In the rows, zero is written as 128.
Known rows, with every step that occurs
desog famo fuzit gepef kozeg dasu sabom: [140  99 129 146 117 112 120  95 106 156  96 158  96 111 129 135 200 168
  96 117 109 150 131 144  81 109 133 118 100 148 151 116 129 107 149 160
 122  71 164 161 118  76 115 155 106 116 108 146 140 146 144  74 171 138
 137 190 194  58 145  88 135  96 107]
famo fuzit gepef kozeg sozaz: [124 100 120 169 154 145 113 109 120 144  74 168 108 114 159 167 153 127
 125 105 102 157 133 131  97  90 161 161  90 157 147 118 117 147 153 158
  94  78 131 152 152  88  86 140  96 113 113 132 158 148 141  89 162 111
 142 157 171  64 158  90 139 103 131]
dasu varup gepef kozeg bobol: [110 105 101 163  89 105 113 173 146 160 124 138 125 125 106  83 151 139
 128  89 107 139 130 165 128 125 167 133 107 204 138 132 135  99 172 151
 101 102 129 156 121  83 114 139 122 133 143 121 147 160 153 140 138 108
 140 217 169  45 140  88 118 157 157]
gepef kozeg sozaz varup dasu sabom: [120  89 107 154  93  70 118 135 119 166  97 152 114 119 129 125 160 128
 117  67 108 124 120 151 111 101 158 159 112 152 167 118 113 113 185 148
 130 104 159 149 133  77  90 137  80 137 123 129 121 172 171 127 134 140
 132 213 167  73 131 102 129 125 151]
gepef kozeg: [103 106 125 155 124  95  97 147 125 149 117 151 144 119 136 142 155 116
 105  64 117 132 119 139 121  84 169 147 108 160 142 107 108  99 205 156
  97  88 146 154 145  90  81 143  82 108 142 126 121 170 165 110 162 121
 115 181 164  53 153 100 129 144 148]
varup nenik: [111 115  95 105 121 105 119 156 140 126 114 146 102 118 134 110 150 145
 135  85 119 144 104 174 116 127 190 141 105 186 161 121 108  99 158 149
  87 107 116 159 157  96  76 140 127 108 144  91 145 167 166  80 183 109
 142 173 146  73 177  97 107 161 167]
kozeg sozaz varup nenik sabom: [136  94  79 112  99  81 141 140 143 158  86 155  64 132 154 134 166 152
 153  94 108 108 110 172 109 119 173 160 103 165 179 122 106 132 131 139
 115 112 132 164 138  70  73 132 120 152 130 106 128 179 171  95 161 151
 151 176 167  83 139  97 113 134 145]
dasu sabom varup gepef kozeg sozaz: [133 118  94 171  88  97 154 149 145 155 155 151 129 131 118  98 154 141
 133 109 117 146 150 201 117 147 150 157 106 205 132 134 135  86 148 155
 120  95 140 168 117  89 109 126  89 130  88 117 141 162 155 132 152 130
 147 215 167  67 148 109 142 140 142]
fuzit gepef kozeg: [107  89 104 167 144 143  92 137 116 161  98 153 117 128 131 163 176 104
 131  70  99 115 135 142 115  85 173 151  98 187 144 131 109 123 164 164
  84  90 139 146 173  90  96 128  97 119 131 134 156 145 148  99 162  98
 121 171 178  30 139 103 118 155 161]
bobol varup sozaz: [123  68  79 148 108  98  80 150 177 147 115 147 100 139 147 123 151 127
 179 112 117 165  93 197 129 140 164 118 113 168 159 134  86 103 135 147
 104 120 106 137 123  68  84 146 128 114 165 105 175 185 178 116 173 104
 146 152 168  71 170  90 103 158 142]
famo fuzit gepef: [120 104 117 156 173 155 111 121 128 133  82 171 102 117 169 163 147 138
 135 121 108 163 135 153 102  99 160 146  86 171 137 118 116 146 132 161
  76  80 110 155 146  91  84 150 110  99 114 125 165 144 143  76 175 102
 147 133 176  61 172  82 142 118 123]
bobol sabom: [122  88  98 131 108 119 108 159 134 163 141 160 110 151 163 160 166 138
 137  98 134 168 106 218 138 107 163 138 133 175 159 122  71 104 118 162
 107 100 149 142 128  90  83 141  85 110 133  96 152 172 179  96 176 119
 110 153 184  76 171 108 133 145 118]
varup nenik kozeg dasu sabom: [115 162  87  97  94  64 141 130 124 136 115 134 116 126 105  91 171 147
 134  84 122 141 124 182 121 113 188 167 112 192 177 107 115 100 162 139
 105 116 151 155 137 102 107 124 126 131 122  94 120 159 176  94 166 128
 122 212 145  67 162 115 101 154 179]
sabom bobol varup: [118 106  75 169 118 119 107 133 162 121 153 158 140 156 162 146 162 111
 165 129 119 163 140 197 130 129 119 157 119 185 133 128 104 101 145 157
 105  61 121 168 135  82  88 133 122 102 129 116 157 178 173 130 197 136
 140 162 168  98 159 103 124 141 119]
bobol sabom nenik kozeg: [114 127  77 110  93  99 123 141 150 141 163 162 134 164 150 159 173 120
 159 102 137 170 107 221 132 112 157 155 148 183 164 100  62 119 118 144
 119  78 158 127 155 108  96 122  81 116 109  91 122 172 170  91 186 127
 101 170 162  69 159 122 134 149 123]
bunab desog famo fuzit gepef kozeg: [117  70 122 161 118 116 134 112 126 149 102 175 118 126 147 144 194 144
 112 106  89 144 134 136  84  80 142 128 127 134 174  95 107 105 167 141
 126  75 116 128 129 104  80 161 120  95 127 143 137 159 169  62 179 137
 126 171 163  46 123  93 102  98 121]
kozeg bobol varup: [129 112  92 155 106  95  96 121 136 152 132 130 107 153 134 133 194 132
 161 113 103 167 128 206 142 116 140 155 128 169 153 142 103 104 142 153
 119  95 156 165 138  52  92 140 107 139 167 115 181 161 181 122 161 151
 145 187 181 100 152  93  99 127 138]
gepef kozeg sozaz varup dasu: [119  89 104 149 104  70 107 134 122 161  89 149 111 114 137 135 156 122
 122  64 107 120 110 140 111  97 164 161 108 148 166 115 108 120 192 151
 123 107 157 150 143  74  86 139  88 134 136 125 119 176 171 119 138 142
 131 198 162  73 130 101 125 123 155]
gepef kozeg nenik sabom bobol varup sozaz: [110 127  93 148 100  73 118 121 146 146 125 140 133 137 122 149 183 104
 145  76 118 140  92 146 111  80 145 174 117 175 163 110 125 121 198 149
 115  80 180 124 154  90 101 118  89 138 135 119 108 181 165 120 163 129
 111 229 137  63 134 112 103 144 153]
bobol varup: [122  73  96 146 122 104  86 142 158 142 128 152 113 148 163 124 167 142
 171 118 129 166 120 204 134 121 148 129 109 175 135 123  88  95 127 150
 100 105 121 159 124  87  94 150 113 114 158 106 174 185 181 120 174 116
 131 145 189  78 158  82 119 144 128]
dasu sabom bobol: [120 127  98 169 105 122 151 143 145 144 164 162 139 149 131 126 160 135
 123 111 115 146 165 205 123 129 130 143 122 196 138 133 129  88 141 154
 106  58 138 175 116  90  80 137  94 113  96 125 145 150 167 130 187 132
 133 195 177  76 169 113 143 152 112]
sabom dasu: [142 117  86 150 135 106 115 127 142 111 154 154 126 130 166 140 153 135
 145 136  93 136 150 178 119 133 154 160 124 177 104 123 109  87 169 154
  96  78 154 181 136  88  91 157 122 109 123 118 129 162 176 100 183 152
 142 149 162  72 179 116 123 151 126]
bunab fuzit gepef kozeg sozaz varup dasu sabom: [109  61  97 188 123 120 149 104 109 167  87 160  98 136 147 164 182 126
 148  83  84 124 151 151  92  88 165 144 126 168 193 138 112 142 183 135
 102  88 135 139 168 112  85 126 101 128 104 132 167 159 169 104 124 112
 143 201 174  60 118  89 114 124 166]
varup dasu kozeg sozaz sabom: [131 104  74 132 112  50 112 134 128 157 107 135  96  88 136 118 127 146
 109  90 103 152 129 190 126 141 169 138 108 186 174 129 109 101 161 162
 129 134 160 140 137  50 101 158 130 134 131 108 138 146 184 138 142 133
 131 191 153  80 163 121 116 151 149]
sabom varup dasu kozeg: [132 120  63 147 123  68 116 144 156 131 146 136 131  94 151 108 132 134
 139 124 131 172 148 195 120 164 151 153 102 199 123 126 128 101 168 157
 112 112 129 152 130  71 112 140 117 107 104 101 135 174 164 129 161 127
 153 185 153  67 151 106 127 145 159]
famo desog: [118 113 108 130 150 123 119 119 147 121 108 176 125 117 170 125 134 147
 122 125 118 173 118 175 136 111 180 134 100 170 121  84 104 137 156 171
  98  94 103 139 130  73  76 155 113  93 151 117 158 141 171 102 175  98
 134 149 143  64 179  93 122 116 129]
sozaz sabom: [110  98 114 108 142  89 118 162 132 151 111 177 101 129 158 157 152 158
 120 102 107 118 113 198 122  92 155 145 117 171 159  98 100 107 123 151
  98  90 101 142 130  68  53 161 111  97 139  90 122 142 166 116 167 131
 130 136 179  86 165  97 144 155 121]
fuzit gepef kozeg nenik sabom dasu varup sozaz: [123 102  76 161 121 124 113 122 135 162 105 143 106 134 115 157 188 108
 154  87  92 112 126 137 103  96 162 167 109 197 146 133 130 137 167 151
  96  89 169 129 169  91 116 116 111 147 125 132 139 148 144 111 156 104
 124 216 164  23 126 110  98 161 168]
bobol sabom dasu varup: [143  87  79 144  92 118 118 147 144 150 168 159 125 153 162 140 167 146
 148 133 120 171 131 218 132 134 144 152 151 181 135 124  87 101 123 149
 119  85 163 152 110  96 105 144  99 117 115 100 144 176 177 121 168 128
 125 176 192  74 165 113 131 146 110]
dasu kozeg sozaz varup: [136  87  73 139  94  84 116 124 136 173 103 154 126 109 159 136 143 147
 104  85 115 126 162 176 137 148 172 131  92 178 163 120 132 105 140 134
 135 113 134 176 131  64  82 144 108 156 121 110 142 166 171 149 157 129
 143 177 188  51 142 100 122 142 128]
bobol sabom varup: [132  96  79 139 105 111 119 157 149 155 162 159 124 147 167 155 166 133
 153 123 142 180 117 225 134 131 149 157 131 181 141 121  84 109 116 158
 115  94 139 146 122  90  94 130  79 104 112  88 146 187 168 106 178 125
 130 164 180  80 154 104 138 134 127]
sozaz sabom bobol varup gepef: [108 103  97 130 128  94 119 159 146 132 130 179 121 142 152 152 151 135
 152 122 102 137 115 216 124 108 122 167 124 194 163 104  99 103 119 155
 112  76  95 139 127  73  76 145 131  95 125  89 133 149 163 139 166 131
 137 150 165 115 158 106 142 150 119]
bunab famo fuzit gepef kozeg nenik sabom dasu: [106 104 105 160 123 110 161  88 132 130 104 163 114 134 177 154 164 127
 148 104  80 157 147 135  74  85 135 151 129 154 167 108 116 135 164 139
 110  44 129 137 152  93  77 143 123 125  93 101 144 167 152  73 178 135
 124 167 176  57 154 105 110 105 136]
varup dasu sabom nenik: [115 121  91 136 112  73 136 146 141 127 150 141  97 117 119  96 142 145
 140 100 113 168 125 210 112 138 151 134 124 201 148 134 101  99 159 167
 107 103 154 139 142  80 104 150 108 108 114 114 143 142 179 106 160 127
 127 203 145  80 172 118 131 161 143]
nenik kozeg sozaz sabom dasu varup gepef: [135 153  64 119  91  58 132 131 147 157 110 151 110 134 133 129 167 134
 147 108  96 101 138 175 128 111 169 174 116 179 167  98 107 113 140 135
 119 104 159 151 129  79 101 128 137 158 108 110  97 162 167 124 155 154
 123 180 153  67 144 123 119 145 150]
fuzit gepef: [117  89  90 154 154 156 101 144 129 157 100 153  90 137 145 165 171 121
 145  91 100 116 142 166 122 104 174 139  93 194 135 140 105 125 129 170
  74  96 126 155 172  82  90 134 116 118 134 127 172 139 154  87 179 101
 128 145 186  33 153  97 117 162 151]
kozeg gepef: [129 112 105 145 114 115 122 132 129 144 125 149  97 145 157 153 160 131
 147 100 104 119 135 179 136 103 163 157 102 207 114 136 110 124 139 165
  93 107 165 173 168  80 113 139 111 130 145 118 142 148 178  95 164 151
 126 163 163  69 146 104 112 140 147]
desog famo fuzit: [137 102 124 127 127 109 110 114 135 139 101 164  90 104 156 137 181 173
 103 124 118 154 117 149  87 120 140 101  99 136 147 111 118 101 147 154
 108  70 141 163 116  71  88 168 120 103 117 134 133 164 149  58 194 141
 144 149 181  69 166  79 140 102  96]
varup gepef: [110 113 107 142 135 114 108 179 144 129 119 148  99 120 134 111 124 131
 143  87 100 129 103 186 129 123 188 134  83 214 141 134 101  89 155 181
  77 123 116 158 145  84 103 146 140 113 142 107 149 151 165  89 164 114
 130 152 135  60 178 107 122 171 158]
famo fuzit: [119 116 127 145 161 129 119 132 138 123  94 172 115 112 176 148 132 151
 124 122 121 175 124 160 107 104 160 141  93 156 136 106 115 130 150 155
  84  80 111 162 123  88  69 162 105  93 122 116 148 158 157  82 180 120
 145 129 164  77 187  81 149 114 114]

Rows
[112 107 115 151 113  88 113 164 127 147 102 151 107 115 117 121 132 122
 127  66  89 116  95 161 119 104 181 159  94 195 163 124 101  96 176 174
 110 120 139 146 150  76 102 136 124 127 138 112 125 152 159 111 138 130
 127 183 134  75 157 114 122 149 162] | varup gepef kozeg sozaz sabom
[117 108  97 114 139  82 130 161 146 143 130 175 115 123 163 152 152 152
 136 127 119 130 126 204 118 115 143 164 117 179 142  96 113 108 122 150
 105  84  93 144 127  68  65 148 108  93 117  85 114 158 153 125 166 136
 149 142 176  90 149  94 150 143 130] | sozaz sabom varup
[120 110  85 114 132  58 125 155 139 145 129 165 116 104 152 135 137 153
 129 121 118 145 129 211 118 127 141 163 119 188 153  99 117 106 134 150
 119 103 105 133 123  60  81 152 118  97 109  84 115 150 160 143 150 131
 146 164 167  93 150 104 146 149 140] | sozaz sabom varup dasu kozeg
[103  80  97 185 120 136 144  95 114 157 118 159 120 157 144 191 197 105
 152  88  86 142 145 159 103  81 166 155 145 169 187 136  97 142 182 137
 105  63 148 135 194 117  84 117  88 121 116 125 169 156 162  96 145 119
 137 196 168  61 124  96 108 123 159] | bunab fuzit gepef kozeg bobol sabom nenik
[127  81  71 138 110  66  85 123 148 143 121 133 114 123 147 105 159 144
 164 114 128 189 120 212 133 143 142 130 106 194 155 129 106  98 142 153
 121 129 151 137 133  79 124 148 123 130 152  97 171 174 191 142 150 109
 126 193 168  83 149  95 104 148 146] | bobol varup dasu kozeg nenik
[136 108  64 133  84  77 136 121 139 161 113 152 128 113 149 133 146 139
 113  87 115 127 156 176 124 142 161 154 102 189 180 116 137 111 145 130
 139 104 137 163 130  71  89 132 119 156 103 107 126 168 166 147 160 134
 142 201 172  63 141 112 115 149 133] | dasu kozeg sozaz varup nenik sabom bobol
[118 105  80 114 102  79  92 140 156 133 117 144 119 141 139 102 175 138
 180 108 132 167 110 198 127 119 162 146 116 184 167 108  91  99 134 131
 102 115 119 145 133 105 102 132 129 123 143  89 156 191 176 110 170 103
 128 177 164  81 155  92 104 152 161] | bobol varup nenik kozeg
[108 134 111 134 116  74 124 125 130 151 118 142 128 132 128 151 184 120
 124  65 122 126 101 139 113  64 158 167 108 174 151 103 128 118 200 152
 101  84 187 135 156  95  99 127  77 138 137 119  99 174 166 107 162 132
  98 219 146  51 133 107 111 143 155] | gepef kozeg nenik sabom
[129 122  99 151  87  79 158 107 118 141 147 137 119 153 118 101 180 157
 136 118 118 166 156 213 127 133 142 169 116 197 144 136 122  86 149 168
 131  96 172 183 111  80 121 137 105 122 135 113 150 149 194 133 160 162
 130 219 181  93 155 112 110 135 138] | kozeg dasu sabom bobol varup nenik
[107 107 112 145  87  62 130 128 124 155 125 145 137 127 106 117 161 131
 113  77 112 140 120 152 114 104 164 165 122 166 150 108 120 107 200 150
 130  93 159 142 133  74 102 138  89 116 148 119 105 156 169 141 139 143
 122 221 170  55 131 101 116 142 154] | gepef kozeg dasu varup sozaz sabom nenik
[117  94  97 172 113 122 115 112 105 156 113 143 123 146 108 137 189 114
 143  86 102 139 145 165 114  99 152 175 109 201 153 136 118 116 159 164
 111  90 158 149 161  94 125 116  99 126 125 128 164 142 158 121 149 111
 123 218 182  55 129 111 107 143 166] | fuzit gepef kozeg dasu sabom bobol varup nenik
[115 120  80 128  88 104 147 167 164 148 136 144 112 130 119  90 161 150
 140 108 128 141 135 173 108 124 157 143 121 201 148 118 133 111 151 131
  91  83 118 150 114  94  96 132 133 126 124 107 133 178 153 127 174 106
 138 214 173  51 149  92 113 173 147] | dasu varup nenik sabom bobol
[117  83  80 133  92 101 116 179 175 173 112 156  98 122 125 110 138 153
 132 105 113 128 117 179 119 139 171 113 116 177 158 126 125 113 136 131
 101 101  91 137 107  60  69 151 132 118 146 107 138 161 154 142 162  98
 155 178 181  43 157  83 120 173 139] | dasu varup sozaz sabom
[122 108  81 115  98  67 102 127 144 135 117 137 118 145 133  97 180 143
 178 110 133 171 113 202 129 119 162 155 115 185 166 108  95  98 136 138
 112 118 135 148 129  99 115 130 131 126 151  90 155 186 183 113 162 117
 125 185 168  86 151  94  98 146 163] | bobol varup nenik kozeg dasu
[138  94 119 136 136 129 103 111 127 146  91 164  83 109 152 149 192 162
 109 125 108 144 123 144  84 116 141 106  94 147 146 119 118 113 135 157
 103  71 138 159 130  73  97 161 124 109 113 139 147 152 139  56 191 127
 144 152 188  56 157  82 137 105 104] | desog famo fuzit gepef
[125 153  73 114 124  80 154 129 160 136 136 140  90 139 145 140 183 139
 172 112 126 134 105 179 113 104 155 171  93 214 134 118 137 127 148 161
  93  94 176 144 157  89 115 118 107 149 125  98 108 171 163  92 176 143
 120 205 132  58 136 109 104 152 156] | kozeg nenik sabom varup gepef
[130  96  70 141  90  60 112 123 156 140 137 138 104 143 131  95 171 140
 184 120 122 181 124 223 124 139 133 144 126 188 159 127  84 103 128 147
 129 115 157 139 126  84 123 136 116 132 129 110 162 175 190 131 154 127
 126 201 167  93 150 107 117 142 141] | bobol varup dasu sabom nenik kozeg sozaz
[107 118 110 139 119  89 108 122 127 148 113 145 136 127 134 150 178 122
 118  67 120 135 108 135 120  86 165 156 101 169 143 113 131 110 200 154
 106  85 179 153 169  97  92 132  75 130 146 117 115 169 166 108 163 127
 112 212 151  53 136  97 113 135 157] | gepef kozeg nenik
[124 121  98 124  88  70 157 131 125 153 125 128  94 135 117  88 175 170
 131 107 125 147 141 181 119 118 172 159 109 194 140 126 126 106 159 156
 109 116 167 172 108  73 123 143 122 132 157 109 130 158 186 125 152 152
 125 215 181  56 143  98  99 151 155] | kozeg dasu varup nenik sabom
[109 131 101 146 109  75 120 117 137 143 130 145 139 142 130 151 189 110
 141  79 124 141 106 149 112  71 138 176 116 178 150 105 124 119 196 151
 112  73 187 135 154  99 106 123  80 135 133 118 107 180 166 123 162 134
 103 226 148  66 128 108 111 139 148] | gepef kozeg nenik sabom bobol varup
[113 109  78 129 117  95 115 167 167 143 113 166  98 120 131 159 126 118
 140  98  92 119  86 185 115 128 168 143 123 168 185 126 101 116 149 150
 106  96  90 122 135  48  45 147 139 102 136 103 126 149 159 115 181 123
 156 152 139  81 184 115 116 171 139] | varup sozaz sabom bobol
[113 104  89  93 122  77 133 165 134 126 104 167  98 124 154 113 155 157
 170 104 119 118 105 188  99 106 154 164 114 186 169  93 113 132 142 128
  89 104  89 143 121 102  83 144 128 117 110  85 115 179 163  87 156 118
 146 170 162  77 148  89 128 164 149] | sozaz varup nenik sabom dasu
[103  88  99 178 137 128 151  98 117 160  99 158 107 145 151 188 196 116
 149  83  92 118 143 139  94  62 172 151 122 174 181 129 115 144 192 137
  84  74 153 134 185 120  86 118  99 129 118 129 154 162 164  89 146 114
 125 195 162  42 121  91 101 134 167] | bunab fuzit gepef kozeg nenik sabom
[128 175  67 132  83  69 115 132 134 156 140 131 134 148 114 123 185 118
 155 107 102 142 134 201 144 103 157 178 142 187 174 110  99 114 146 136
 120  98 178 143 123  85 122 119 123 157 112 107 122 161 168 118 152 147
 117 209 152  69 151 126 112 143 154] | nenik kozeg bobol sabom dasu varup gepef
[112 150  64 104  97  75 141 119 166 121 137 158 123 150 145 144 169 118
 169 103 118 125 132 178 114 126 165 162 119 177 150  93  94 132 143 129
 117  68 142 152 179  98  87 117 104 135 108 105 101 165 158  94 189 154
 127 172 148  60 139 112 128 146 141] | sabom nenik kozeg sozaz varup
[117 113 118 162 143 145 116 105 118 138  99 167 125 130 146 172 165 118
 136 112 107 180 125 158 101  89 147 172 115 167 156 113 108 154 146 154
 105  62 138 135 163  96  95 133  82 109 108 122 159 140 138  86 160 112
 141 174 168  74 158  94 141 102 126] | famo fuzit gepef kozeg bobol sabom nenik
[116 103 111 140 100  75 125 125 128 155 112 161 124 129 132 159 164 119
 111  72 103 121 115 144 112  94 161 170 123 151 159 106 105 110 180 148
 132  79 163 148 162  75  72 133  81 128 136 120 104 162 161 125 155 153
 125 193 163  78 136 110 131 125 140] | gepef kozeg sozaz sabom nenik
[111 114 129 155 112  71 113 121 104 149 115 139 136 125 125 130 166 128
 103  68 114 139 127 146 123  83 170 168 109 162 139 114 111  98 212 169
 115 100 179 164 135  78 105 145  81 115 155 128 116 159 183 117 146 152
 110 199 168  59 143 106 116 132 156] | gepef kozeg dasu
[107  95 104 159  96 110 112 182 152 158 122 146 126 121 115  83 141 142
 126  86 115 135 130 163 122 126 172 124  98 207 130 126 131  95 168 153
  91 106 118 154 118  92 112 144 124 124 138 118 140 165 153 138 145  97
 134 203 171  36 141  84 124 165 155] | dasu varup gepef kozeg
[107 113 108 143 108  87 121 159 136 136 113 151 111 121 116 124 134 116
 135  72  89 120  95 166 115 112 180 162  99 200 162 120  99  99 175 172
 115 107 137 143 166  83 104 130 119 126 134 109 120 150 153 109 144 133
 128 188 128  75 153 118 124 149 161] | varup gepef kozeg sozaz sabom nenik
[110  94  89 160 119 121  94 124 124 161 105 150 114 142 108 164 186  96
 156  83  84 128 117 163 113  96 154 169 125 183 170 133 102 133 151 152
 115  82 138 123 185  71  97 118 101 130 138 124 162 134 142 117 149 109
 136 198 170  58 130 108 106 147 161] | fuzit gepef kozeg bobol varup sozaz sabom nenik
[115  87  95 169 119 123 105 130 117 172  94 140 107 130 109 144 176 112
 132  74  96 118 135 142 115 100 177 154 101 188 147 141 118 126 170 164
 102 103 152 143 156  76 114 127 106 131 143 136 157 141 153 115 147 107
 126 202 183  22 130 103 102 153 171] | fuzit gepef kozeg dasu varup sozaz
[113  86  88 185 125 126 156  93 122 157 112 157 115 147 147 173 198 120
 156 101  85 120 159 139  90  77 161 155 131 178 166 131 127 141 194 130
  89  66 159 140 172 125  97 122 106 134 108 131 149 164 162 107 141 117
 133 209 169  40 114  94 101 135 162] | bunab fuzit gepef kozeg nenik sabom dasu varup
[127 141  79 155 105  71 141 131 148 136 154 142 120 140 140 142 163 115
 165 115 116 149 135 202 113  87 119 182 131 212 153 116 107 122 151 154
 106  89 165 130 119  78 123 130 130 131 106 118 122 173 177 131 167 148
 108 197 149  81 149 131 117 163 130] | nenik sabom bobol varup dasu kozeg gepef
